Every row comes from one small tree of marks. The marks that hang from a mark follow it in brackets, in alphabetical order. Every link used is in the known rows. Which tree was each row made from?
Known rows:
fazurik{gedi{nalad}}: [ -5.0   4.8   4.6 -19.5  17.0 -21.6  -8.6  17.8 -37.0  26.8 -37.2 -15.8
  11.5  -1.9 -34.4   4.9  16.1 -12.6  -2.8  18.5 -16.3  -9.6]
nanag{bero{nalad{zasazu}} kigo}: [ -4.0 -50.2   4.8  -4.3  34.5 -37.0 -23.7  23.4 -40.0  28.6 -12.9  16.9
 -29.7  35.2 -30.0 -34.4  22.8 -11.0  19.8  25.8 -20.0 -30.5]
lapu{bero{nanag{kigo}} zasazu}: [ -7.1 -54.8  -7.1  -3.9  16.5 -32.4 -20.7  21.7 -48.2  29.3  -7.8  -6.5
 -14.9  33.5 -42.1 -22.3  17.1 -35.3   8.8  26.0 -23.6  -6.4]
nalad{bero{nanag} zasazu}: [ 15.6   8.1  -5.4  -6.8   3.5 -12.4 -22.9  22.2 -51.8  27.4 -27.2  -7.2
  -8.1  33.4 -31.3  -9.8  36.4   7.9  19.8  40.8 -29.6 -11.3]
nanag{bero{lapu nalad} kigo}: [ -8.1 -69.8   5.4  -4.5  40.7 -37.4 -19.4  28.7 -35.5  31.4   7.9   8.5
 -32.5  28.9 -30.6 -33.2  31.9 -19.9  10.7  27.5 -16.0 -11.4]
gedi{fazurik nalad{zasazu}}: [ -6.0  31.8   5.6   3.7  15.5 -21.4 -10.3   2.6 -43.2  25.8 -41.3 -38.6
  -3.3  18.5 -29.7 -34.5   2.0 -15.6   2.0  27.8  -7.2 -15.1]
gedi{nalad}: [ -2.9  11.0   3.8 -14.8  20.6 -21.6 -16.6  19.7 -32.8  25.9 -20.9 -18.2
   9.1   6.9 -37.9 -15.8  -4.8 -10.7  -3.5  22.2  -4.4  -6.1]
lapu{bero{nanag{kigo}} zasazu{nalad}}: [ -4.4 -30.9  -3.7  -6.5  20.6 -31.6 -22.6  24.6 -47.6  26.8  -1.7  -8.2
   4.8  31.5 -36.6 -25.7   0.3 -53.6  20.4  26.6 -13.9  -3.1]
bero{nanag{kigo}}: [ -4.3 -36.1  -5.3 -23.3  15.8 -24.3 -14.1  34.8 -31.5  26.8  -6.7  21.8
 -19.9  16.4 -32.8 -20.6  19.8 -15.2   5.2  30.2 -13.1  -6.8]
fazurik{gedi{nalad{bero}}}: [  8.5   2.8   6.3  -9.7  18.8 -19.4 -12.2  15.7 -46.1  31.6 -30.1  -5.6
  15.0  -0.6 -34.9  16.5  12.9  -4.3   5.6  21.9 -22.8  -8.4]
nanag{bero{lapu nalad{zasazu}} kigo}: [ -5.5 -59.7   3.9   6.6  36.4 -31.8 -23.0  20.5 -42.3  29.6 -13.0   0.7
 -38.1  46.1 -28.1 -41.6  42.5 -11.5  19.2  34.1 -28.9 -13.7]
bero{lapu{zasazu}}: [ -7.9  -9.5  -2.1   4.9  17.7 -20.5 -14.8  18.7 -39.0  28.8 -31.7 -55.5
 -33.0  19.7 -42.4 -15.9  34.0  -6.0   2.8  28.3 -28.4   0.8]
gedi{fazurik nalad{zasazu{lapu}}}: [ -8.0  35.3   3.7   1.0  21.4 -17.7  -2.7  -0.4 -46.7  25.1 -43.1 -20.1
   1.5  27.4 -33.3 -37.5   5.4  -4.7   3.4  35.8  -6.1  25.2]
nanag{bero kigo}: [-10.1 -53.3   2.0 -12.9  32.0 -36.0 -10.9  31.2 -31.2  31.1 -18.5  33.2
 -37.1  13.1 -41.3 -17.6   9.2 -15.3   7.7  17.3 -14.2 -10.1]
fazurik{gedi}: [ -7.4  -2.7   0.3 -22.0  15.1 -23.0  -5.9  27.6 -33.4  29.4 -39.0 -13.0
 -15.9  -3.5 -32.2   9.2  32.6  -1.9   1.9  19.1 -22.3  -2.5]
zasazu{lapu nalad{bero{nanag{kigo}}}}: [  9.9 -10.1  -1.0 -19.2  27.0 -17.8 -11.6  29.4 -44.7  29.2   1.0  47.8
  10.0  25.4 -32.9 -12.7   1.9 -15.4  24.9  42.4  -9.7  37.8]
nalad{bero}: [  7.9   3.8   2.4  -7.5  18.4 -23.1 -16.9  25.2 -39.7  33.2 -18.7  -5.5
 -10.4   4.9 -37.5   2.8   8.8   7.3   9.1  25.3 -16.8   0.1]
zasazu{nalad{bero{lapu nanag}}}: [ 14.2  14.2  -0.8  -9.2  13.6  -9.6 -20.1  28.0 -48.3  27.4  -2.3 -19.3
  10.1  26.8 -27.6 -11.3  29.3 -16.9  21.6  43.2 -16.9  15.3]
lapu{bero{nalad nanag{kigo}} zasazu}: [ -4.1 -64.9  -3.7  -7.1  24.4 -37.0 -28.8  22.1 -50.4  28.6  18.2 -15.1
  -2.3  37.4 -34.4 -31.3  20.5 -38.8  12.9  29.2 -17.0 -28.2]
gedi{nalad{bero zasazu}}: [ 14.0  22.9   5.0   6.2  16.0 -16.6 -22.9   7.5 -47.8  29.1 -35.5 -17.0
   8.6  23.9 -36.1 -12.3   2.2   3.0  12.1  29.4 -23.3 -12.8]
lapu{bero zasazu}: [ -7.5 -12.9  -1.8   0.9  19.3 -32.2 -20.2  16.3 -47.0  30.4 -25.7 -42.3
 -11.1  19.9 -46.1 -11.3  10.2 -20.6   5.3  18.4 -22.9  -3.4]
gedi{fazurik nalad{zasazu{lapu{bero}}}}: [ -7.9  22.3   3.6   8.7  28.3 -23.6  -6.7  -4.9 -57.7  27.9 -35.2 -20.4
  18.0  39.9 -35.3 -40.3  -0.7 -19.5   4.8  33.7 -10.1  37.2]

Which tree is each row?
[ -0.5   9.1   0.4 -11.4  29.2 -20.6 -19.0  18.4 -40.8  25.1 -20.5 -10.4
  -3.4  32.7 -28.9 -29.6  29.4  14.0  13.2  39.9 -16.5  17.2]  bero{nalad{zasazu{lapu}}}
[ -2.5 -56.8  -2.3 -15.0  25.9 -23.7 -22.5  31.9 -36.2  27.4  19.1  -6.3
 -15.1  32.5 -22.3 -36.2  43.1 -20.2   8.6  40.8 -14.0  -7.1]  bero{lapu nalad nanag{kigo}}
[ -5.2 -45.8   2.1  -6.7  42.8 -33.0 -15.9  21.1 -43.3  28.1 -15.4  38.5
 -26.7  43.2 -34.3 -36.9  26.6   2.1  20.6  35.3 -20.1   8.7]  nanag{bero{nalad{zasazu{lapu}}} kigo}
[ 15.3   7.8  -1.1  -9.3   3.3  -6.0 -17.9  11.1 -59.3  25.6 -38.9  -9.1
  14.6  27.3 -29.1   5.0  40.4  -1.6  16.9  36.7 -36.1 -22.4]  fazurik{gedi{nalad{bero{nanag} zasazu}}}
[ -9.4 -30.1  -0.8   5.2  21.4 -26.5 -14.5  18.7 -46.8  28.6 -31.8 -39.0
 -42.5  28.0 -48.7 -17.7  42.8 -10.2   7.8  26.4 -30.0 -11.9]  nanag{bero{lapu{zasazu}}}
[ -1.5  15.3   3.3  -7.7  11.3 -17.2 -12.7   9.8 -42.7  25.3 -55.6 -23.6
   2.5  15.6 -30.7  -3.9  25.8  -4.2   6.5  23.7 -28.1 -13.3]  fazurik{gedi{nalad{zasazu}}}
[  2.9  11.4   8.3  14.0  21.6 -19.5  -9.5   4.6 -49.6  33.2 -17.1 -42.1
  -0.4  16.0 -31.2 -21.5   6.5 -16.2   0.8  34.1  -9.8   5.1]  gedi{fazurik nalad{bero{lapu}}}
[ 13.3  17.1  -2.3 -10.1   8.6 -16.4 -23.3  23.3 -52.6  25.7 -11.8 -29.8
   6.4  19.9 -36.9  -3.7  12.7 -21.1  23.5  34.6 -16.6 -19.7]  lapu{zasazu{nalad{bero{nanag}}}}
[  3.9  19.7   8.6   2.6  20.0 -24.5  -9.3   7.9 -46.3  32.2 -17.1 -23.1
   7.9   3.1 -31.6 -13.5 -13.1 -16.1   0.5  25.6  -0.6 -11.9]  gedi{fazurik nalad{bero}}
[ -9.9 -74.1   3.0   5.8  35.9 -38.8 -20.7  20.6 -42.2  30.2  -1.9 -20.3
 -43.0  33.7 -38.6 -31.8  35.9 -23.6  12.9  27.1 -23.7 -26.4]  nanag{bero{lapu{zasazu} nalad} kigo}
[ 14.5  -0.4  -6.1   5.6   5.8  -5.6 -22.4  17.4 -55.0  28.4 -26.8 -25.5
 -16.5  44.2 -30.2 -19.3  56.2   8.7  20.3  47.7 -39.7   7.2]  nalad{bero{lapu nanag} zasazu}
[ -1.0  25.8   0.8  -5.8  22.5 -13.8 -12.2   9.6 -43.1  24.1 -40.4  -2.9
   8.1  30.1 -40.0 -26.4   9.2   7.6   6.1  35.8 -17.0  30.4]  gedi{nalad{zasazu{lapu}}}
[ 12.0  14.3   5.3   1.9  11.8 -15.3 -15.6   8.2 -52.5  30.2 -50.7 -15.1
   8.4  16.4 -31.7   8.7  22.9   3.4  14.3  27.2 -35.7 -10.7]  fazurik{gedi{nalad{bero zasazu}}}
[ -4.2 -23.1  -4.1 -20.0  32.7 -24.1 -13.1  29.7 -45.2  27.0   5.7  36.9
  20.4  35.4 -33.5 -29.2   0.6 -38.0  17.0  36.4  -5.2  53.0]  zasazu{lapu{bero{nanag{kigo}}} nalad}
[  1.9 -24.2  -2.8 -22.4  21.7 -28.4 -29.3  28.4 -49.3  26.3  22.0 -22.6
  22.2  30.5 -26.6 -28.0  30.1 -24.8   8.5  32.6  -8.4 -10.2]  lapu{bero{nalad nanag}}
[ -3.2  19.9   0.7 -11.2  18.6 -12.2  -4.4   7.7 -47.6  24.7 -56.2  -3.5
   8.7  23.9 -35.6  -4.4  30.5   7.0   6.8  33.5 -27.9  27.2]  fazurik{gedi{nalad{zasazu{lapu}}}}
[  9.1 -18.3  -1.2  -5.3  16.4 -24.1 -21.7  24.3 -47.3  29.0  -6.0   1.9
  -6.6  21.1 -36.0  -8.3   1.5 -30.9  25.7  32.3 -16.5 -17.1]  lapu{zasazu{nalad{bero{nanag{kigo}}}}}
[ 13.5  25.2  -2.8 -22.7  20.0  -9.6 -13.7  28.5 -49.8  25.9  -5.6  16.9
  22.9  23.8 -33.1  -5.5  13.4  -5.3  22.1  44.6  -7.1  36.9]  zasazu{lapu nalad{bero{nanag}}}
[  8.9 -37.9   0.3 -15.2  13.4 -19.6 -12.6  20.4 -48.5  30.5 -14.0  26.5
   8.2  12.8 -31.5   6.4  20.0 -19.6   9.7  29.6 -24.4 -17.7]  fazurik{gedi{nalad{bero{nanag{kigo}}}}}
[  0.5 -50.1  -3.2  -8.2  23.0 -31.6 -31.9  21.7 -49.9  27.5   6.8   4.0
   3.2  48.9 -23.2 -40.2  28.3 -26.9  18.4  35.4 -21.2 -13.8]  lapu{bero{nalad{zasazu} nanag{kigo}}}
[  1.2  -8.0   2.5  -1.5  27.4 -31.8 -30.7  16.0 -48.7  28.8 -10.0 -31.5
   7.7  35.8 -26.2 -29.9  21.9 -11.9  14.8  27.3 -20.7  -8.9]  lapu{bero{nalad{zasazu}}}
[  7.3 -46.1  -4.5  -2.8  16.6 -16.7 -17.0  27.9 -43.3  33.2  -0.7  13.3
 -24.1  30.1 -31.8 -15.6  35.4  -7.8  13.3  40.9 -28.6  13.3]  nalad{bero{lapu nanag{kigo}}}
[  5.8 -49.4  -6.3   8.1  13.0 -19.8 -18.8  19.6 -50.2  31.9  -9.4 -11.5
 -35.1  34.7 -39.4 -14.5  37.2 -11.8  15.9  38.5 -36.4  -5.2]  nalad{bero{lapu{zasazu} nanag{kigo}}}
[ 11.3 -14.0   0.1 -16.9  20.2 -21.5 -19.4  33.6 -40.7  29.6   2.7  29.7
   4.3  15.8 -28.0 -11.5  -1.2 -26.0  24.1  34.0  -8.2  -0.8]  zasazu{nalad{bero{nanag{kigo}}}}
[-10.7 -42.3   3.5   7.1  31.7 -32.4 -14.7  22.9 -41.5  29.2 -20.8 -10.7
 -35.7  28.2 -42.5 -26.9  13.5 -38.5  20.0  24.3 -20.2  -3.9]  nanag{bero{lapu{zasazu{nalad}}} kigo}
[ -4.4 -54.7  -4.3 -20.3  36.0 -31.5 -19.9  27.1 -46.9  28.2  23.7  29.9
  14.6  40.2 -30.2 -35.7  23.2 -23.7  10.1  39.9  -9.9  29.3]  zasazu{lapu{bero{nalad nanag{kigo}}}}
[  5.4  -0.1  -3.8 -19.0  11.5 -18.9 -29.3  25.0 -44.3  21.6  -7.4 -27.1
   0.5  34.3 -22.9 -30.2  43.8  -3.5  16.1  41.3 -17.3 -29.7]  bero{nalad{zasazu} nanag}
[  9.2  32.9   4.2 -13.7  29.4 -16.9 -10.9  24.8 -41.7  30.4 -16.4  13.6
  15.9  13.5 -36.8  -2.8  -4.7  -0.3  19.0  35.6  -6.3  44.6]  zasazu{lapu nalad{bero}}
[  1.0   6.8   6.5  25.4  17.4 -21.3 -11.0  -3.6 -56.2  32.5 -26.9 -64.2
 -11.1  20.6 -38.7 -21.4   9.2 -19.6   3.0  31.7 -17.4 -12.2]  gedi{fazurik nalad{bero{lapu{zasazu}}}}
[  8.2  14.7   2.4  -7.5  11.0 -17.5 -11.9  10.9 -53.4  27.8  -5.3 -17.2
  14.8  14.5 -29.2 -17.9   5.3 -21.4   4.3  35.4  -1.0 -19.5]  gedi{fazurik nalad{bero{nanag}}}
